Each row was made from one small tree. The marks that hang from a mark follow it in brackets, in the order of their numbers. Every link used is in the known rows. Write each row's tree.
In the rows, 128 means zero.
Known rows
Z539{Z216 Z511{Z344}}: [154 106 136 108 125 133 123 120 128 149 122 165 142 162  97 149 120 128
 124 145]
Z539{Z80 Z216{Z764} Z511{Z344}}: [133 114 168 112 154 127 115 119 143 158 110 136 150 144 104 161 120 122
 143 127]
Z511{Z539{Z80 Z216{Z764}} Z696}: [168 139 185 131 135 117 134 147 153  95  90 124 132  52  66 133 141 131
 171  96]
Z216{Z539}: [ 96 117  79 120 121 123 144 129 133 139 136 147  94 160 213 138 109 132
 117 135]
Z80{Z539}: [110 130  50 137  90 125 136 154 107 159 137 127 105 163 168 119 109 146
 111 135]
Z216{Z539{Z80 Z511}}: [ 91 122 121 126 143 135 122 103 160 127 109 116 119 144 232 139 122 135
 120 138]
Z344{Z216 Z511{Z539}}: [114 134 117 155 108 136 161 146 115 138 154 152 103 123  86  86 110 118
 119 143]
Z216{Z539{Z80}}: [105 115 113 122 128 131 144 123 167 132 138 135 100 137 252 136 104 142
 127 121]
Z696{Z511{Z539{Z216}}}: [137 122 139 134 134 124 138 132 158 107 103 147 119 118  50 118 149 138
 161 117]
Z511{Z344{Z216{Z539}}}: [139 115 102  98 106 135 117 131 123 164 182 181  95 181 212 136 104 115
  79 137]
Z539{Z80 Z511{Z344 Z696}}: [162 127 140 123 119 137 117 113 114 104 154  98 169 111 150 131 131 138
 118 130]
Z216{Z539{Z511{Z696}} Z764}: [ 88 149 107 123 152 114 112 115  95 114  88 101 126 132 127 141 155 111
 120 137]
Z539{Z80 Z511{Z344}}: [131 110 122 125 126 137 122 112 128 138 158 110 156 152 177 143 110 137
 122 138]
Z696{Z511{Z344}}: [116 111  85 127 121 125 136 123 107 137 183 124 138 176 123 128 129 135
 126 130]
Z216{Z539 Z764}: [ 70 126  81 121 143 108 138 133 113 154 120 134  97 166 174 151 117 116
 129 127]
Z216{Z539{Z511} Z764}: [ 54 133  90 125 158 113 116 113 108 147  91 110 115 174 156 153 133 111
 125 145]
Z344{Z216 Z511{Z539 Z696}}: [145 150 134 154 102 135 157 150 100 104 152 141 115  79  59  74 131 119
 115 133]
Z80{Z539{Z216 Z511}}: [128 130 106 123 112 135 115 136 136 158  77 148 115 152 110 127 128 141
 116 148]
Z696{Z511}: [ 79 114  84 145 139 124 150 121 137 132 142 108 124 168 118 115 136 140
 140 128]
Z216{Z539{Z80 Z511} Z764}: [ 63 131 121 128 166 121 114 105 142 141  93  99 121 147 202 153 126 120
 133 132]
Z539{Z511}: [ 89 115  93 142 133 128 137 117 125 141 114 104 136 165 130 131 124 132
 128 147]

Write each row's tree
[169 117 123 128  98 128 132 139 122 114 178 130 142 111 168 139 105 140
 141 113] => Z511{Z344 Z539{Z80}}
[115 129 169 141 162 118 131 129 174 116  91 122 127 100  61 128 149 131
 182 100] => Z696{Z511{Z539{Z80 Z216{Z764}}}}
[127 107 168 129 149 140 134 113 194 140  86 133 133 128 135 136 118 143
 145 133] => Z539{Z80 Z216 Z511}
[162 141 154 128 126 109 133 153 120 102  85 135 126  80  22 132 145 122
 163 108] => Z511{Z539{Z216{Z764}} Z696}
[ 91 129  89 106 144 115 104 114  77 152 131 131 129 183 160 166 128 106
 110 145] => Z216{Z539{Z511{Z344}} Z764}
[170 150  96 115  81 142  81 139  75 144 155 132 137 148 128 110 143 123
  62 147] => Z80{Z539{Z511{Z344{Z216} Z696}}}
[126 119 136 107 134 144 106 109 157 143 183 157 107 162 225 121 128 126
  93 121] => Z696{Z511{Z344{Z216{Z539{Z80}}}}}
[195 143 123 104  91 135  95 140  86 129 113 154 141 123  90 127 144 137
  98 141] => Z80{Z539{Z216 Z511{Z344 Z696}}}
[124 138 140 124 137 136 115 106 145  93 107 103 130 102 207 127 142 136
 117 131] => Z216{Z539{Z80 Z511{Z696}}}
[145 128 139 118 140 111 119 136 108 126 126 147 135 135  19 143 149 118
 160 112] => Z696{Z511{Z344 Z539{Z216{Z764}}}}
[111 110 161 129 154 121 149 138 179 158  99 136 116 130 120 145 108 132
 160 109] => Z539{Z80 Z216{Z764}}
[175 122 122 115  94 135 123 140 106 136 186 148 130 140 127 116 121 121
  90 127] => Z511{Z344{Z216} Z696}
[130 133 188 130 165 127 123 119 160 119  66 107 147  92  77 137 146 127
 152 118] => Z539{Z80 Z216{Z764} Z511{Z696}}
[164 104 169 111 133 140 122 114 161 142 125 152 148 137 139 148 112 138
 132 133] => Z539{Z80 Z216 Z511{Z344}}
[134 138 130 120 131 125  95 123  81 145 145 113 151 150  73 132 145  99
  95 138] => Z539{Z511{Z344{Z216{Z764}} Z696}}
[144 131 121 116 115 120 117 143  87 150 173 134 132 146  93 129 128 106
 101 120] => Z511{Z344{Z216{Z764}} Z696}
[139 150 114 157 101 125 173 150  80  84 144 122 128  74  61  87 130 132
 142 134] => Z344{Z511{Z539 Z696}}
[ 94 149 128 119 150 124  97 114 112 135  95 115 113 141 130 128 155  99
  94 137] => Z344{Z216{Z539{Z511{Z696}} Z764}}
[116 131 128 162 117 132 176 142 128 113 151 125 123  89 130  98 103 140
 153 128] => Z344{Z511{Z539{Z80}}}
[166 137 139 144 104 127 137 141 143  76 136 101 140  61 140 113 132 146
 151 104] => Z511{Z539{Z80} Z696}
[159 124 187 126 140 140 130 115 180 107  84 122 145  87 109 124 139 143
 141 125] => Z539{Z80 Z216 Z511{Z696}}
[ 98 128 121 110 150 122 104 108 111 147 133 119 135 161 203 164 120 116
 120 134] => Z216{Z539{Z80 Z511{Z344}} Z764}
[197 130 186 129 112 131 137 144 173  80 100 140 131  47 102 119 134 146
 159 100] => Z511{Z539{Z80 Z216} Z696}
[117 160 137 154 124 122 150 153  80 118 137 125 117  87  23  85 138 103
 126 129] => Z344{Z216{Z764} Z511{Z539 Z696}}
[148 149 148 159 110 133 169 143 113  78 145 114 134  49 105  87 124 141
 150 122] => Z344{Z511{Z539{Z80} Z696}}
[136 111 141 124 123 147 107 111 147 158 168 129 143 161 178 130 112 124
  96 139] => Z539{Z80 Z511{Z344{Z216}}}
[113 127 125 153 135 128 136 123 159  96 139  94 134 108 132 110 140 147
 161 108] => Z696{Z511{Z539{Z80}}}
